Each row was made from one small tree. The marks that hang from a mark follow it in brackets, in alphabetical order. Every link used is in the known rows. Write each row's tree.
Known rows
melum[limipad velo[kazat]]: [ -5  29   7  19  29  13   5   3   0   0   9 -33  -4  -9  -5  23 -14 -35
   8  12  11  14]
rozu[kamib[tiluz] melum[limipad velo]]: [-25  38   7  18  15  14   2  -6 -32  -2  12 -17 -10 -10   3   5   6  51
  -6   4 -12 -21]
tarit[kamib[tiluz[gegamu]]]: [-12  -3 -30  14  -2  18 -13  16  19   0  -9  37 -16  -4 -25   0  -5  -6
  -2 -20   5 -20]
kazat[rozu[melum] velo]: [  1 -40   1 -20  -3 -11  -2 -19  14   0  10 -12   6  18   6 -22  16   3
   8  -8   3   7]
melum[limipad velo[kazat[rozu]]]: [  2  11  12  11  29  -1   4  -7   7  -2   3 -24  11  12 -10  12 -10 -34
   9  15   0  26]
velo[kazat[rozu[kamib melum[limipad]]]]: [  3  14  -2   3 -28  -8  11  -1  -9  11 -18  -4   9  -8  16   7  -2  11
  -3   8 -15  16]
tarit[kamib nozat]: [ -8   8 -37  24   7   4 -12  33  18  -3 -25   9 -29 -20 -49  18 -10 -23
  -6 -20  15   7]
gegamu[tiluz[kamib]]: [ -9  -3 -21  11 -29  22  -3  -9  10  -1  17  59 -20  10   0  15   2   4
  10  -1  11 -11]
rozu[melum[velo[kazat]]]: [ -5  12  -3   9  -6  11   1  -6 -23   9   1 -47  -5 -33  12 -13   5 -16
   2 -13  17   9]
melum[limipad velo[kazat[rozu[kamib]]]]: [ -6  27   5   3  11  -5   9  -4 -11   2  -2 -39  13   9 -13  20  -6 -11
   2  10 -23  20]
melum[limipad velo[kazat[rozu[kamib[tiluz]]]]]: [ -8  27  14  10  11  -8   7 -17  -2  -6   6 -24  15  11  -1  14   1  16
   1   5 -23   6]
kazat[limipad[melum]]: [ 31 -20  11 -14   4   1  -8   7   5  -1   2  39 -15  -1  -6  -1 -10  -7
   2   7  19  -4]
rozu[kamib melum[limipad velo]]: [-24  38  -3  11  18  16   4   5 -40   5   3 -32 -12 -11 -12  11  -1  23
  -6   8 -12  -7]
rozu[kamib[tiluz] melum]: [ -6   3  -8   1 -35   9  -3 -14 -12   6   6  22 -17 -11   1  -8  11  62
  -7 -27  -2 -21]
tarit[kamib[tiluz] nozat]: [ -8   7 -26  32   6   1 -14  21  26 -10 -17  25 -27 -17 -35  13  -4   5
  -6 -24  16  -7]
velo[kazat[limipad rozu[melum]]]: [ 21 -23  11  -3 -28 -17  14  -4  20   7 -15   9   8   2  37 -17   3  -9
   1   7   6  19]
limipad[melum[velo[kazat[rozu[kamib[tiluz[gegamu]]]]]]]: [ -5   0   0 -16  -1  -3 -18 -10 -32  -1  -6 -18  26 -20  -1 -22   7   2
  -4 -11  -6 -10]
kada[kamib[tiluz]]: [  1   9 -13  -5 -37  15  -7 -17  15  12  25  60 -15  12 -15  17  -1  19
   2 -18   3  -8]
limipad[melum[velo]]: [ 11  -2   3 -12  25  13 -22  -6 -32   0  11 -10 -14 -17 -35  -9  -4 -13
   5  -9  18  -3]
kazat[limipad]: [ 14 -18   4   1   2   7   6   4  32   0   9  33 -19  21  -9  12 -10  -6
   3   1  13   1]
tiluz[gegamu kamib]: [-21  -7 -30   3  -6  35  -7  22   5  -3  10  45  -3  -1 -30   9 -11 -23
   5  -6   7 -17]

Which tree is each row?
[-16   0   7  -1   3  -7  11  -1   8  -5  -1 -17  27  18  21  -5   6   1
  -5   3 -18  -7]	melum[velo[kazat[limipad rozu[kamib[tiluz[gegamu]]]]]]
[  0 -36  11 -33   9 -21  -5   0  11 -13  10  15  25  27  24 -18  13  19
  -2  10 -14 -26]	kazat[limipad[melum] rozu[kamib[tiluz[gegamu]]] velo]
[-19  48   7  23  -1   6  10  -5 -32   1   5 -39   1 -29  30   6   6  31
  -5   3 -10 -10]	rozu[kamib[tiluz] melum[limipad velo[kazat]]]
[  1 -17  16  -4  16  -6   5  -8  -3  -1  -1 -14   3  19   3 -23   7   1
   1  11  -2   8]	kazat[limipad rozu[melum[velo]]]
[ 27 -27  11  -6 -16 -15  12  -4  41   2  -6  18   8  22  12   3  -6 -25
   6   5   4  24]	velo[kazat[limipad rozu]]
[ 36 -12   9 -26 -31 -26   2   1  -4   4 -17   8  14  -2  15  -4  -1  -4
  -2   6 -13  12]	velo[kazat[limipad[melum] rozu[kamib]]]
[-17  19   3   2  17   1   3  -5 -32   3  -3 -25   4   9 -17   1   3  25
  -4  12 -23   5]	kazat[rozu[kamib melum[limipad velo]]]
[ 16   5   1 -25 -11 -13 -12 -12 -41   5  -8 -41  15 -19 -16 -12   5  -9
   0 -10 -14  14]	limipad[melum[velo[kazat[rozu[kamib]]]]]
[ 44 -28  17 -19 -15 -22  -3  -2  14   0 -13  22  11  -1  14 -11  -6 -27
   5  11  10  19]	velo[kazat[limipad[melum] rozu]]
[ -5 -12  13 -18  23  -5 -11  -1 -19  -9   0   9  19  13  -3 -20   5  20
  -8   9 -12 -23]	kazat[limipad[melum[velo]] rozu[kamib[tiluz[gegamu]]]]
[  6   6  11   8  12   1  13   3  10  -1   7 -33  -2  -1  13   8  -5 -33
   5   6   9  11]	melum[velo[kazat[limipad]]]
[-29  17 -10  16   1  25  -1  10 -10   5  -1  36  -6  -9  11   6  -4  42
 -11   2   2 -30]	rozu[kamib[tiluz[gegamu]] melum[limipad]]
[ 11 -45  15 -21  15 -22  10  -9  48 -11  18   2   8  52   6  -1   6 -14
  11  10  -4   9]	kazat[limipad rozu velo]
[-28   3 -36  33  18  14 -17  35  27  -9 -22  31 -18 -20 -31   8  -8 -12
 -11 -21  22 -16]	tarit[kamib[tiluz[gegamu]] nozat]
[  6 -42  14 -18   4 -22  12  -8  27  -5  10  -8   9  31  30 -19  15   2
   6  12  -2   5]	kazat[limipad rozu[melum] velo]
[ -8  25   2   4 -18  -4  19   8 -29   8  -6 -57   1 -22  35  -2   9   4
  -8   3 -11   1]	rozu[kamib melum[velo[kazat[limipad]]]]
[ 37 -11  11 -10 -14  -7  -1   8   6   2  -5  16  -4 -21  22  -1 -10 -27
   3   7  21   7]	velo[kazat[limipad[melum]]]
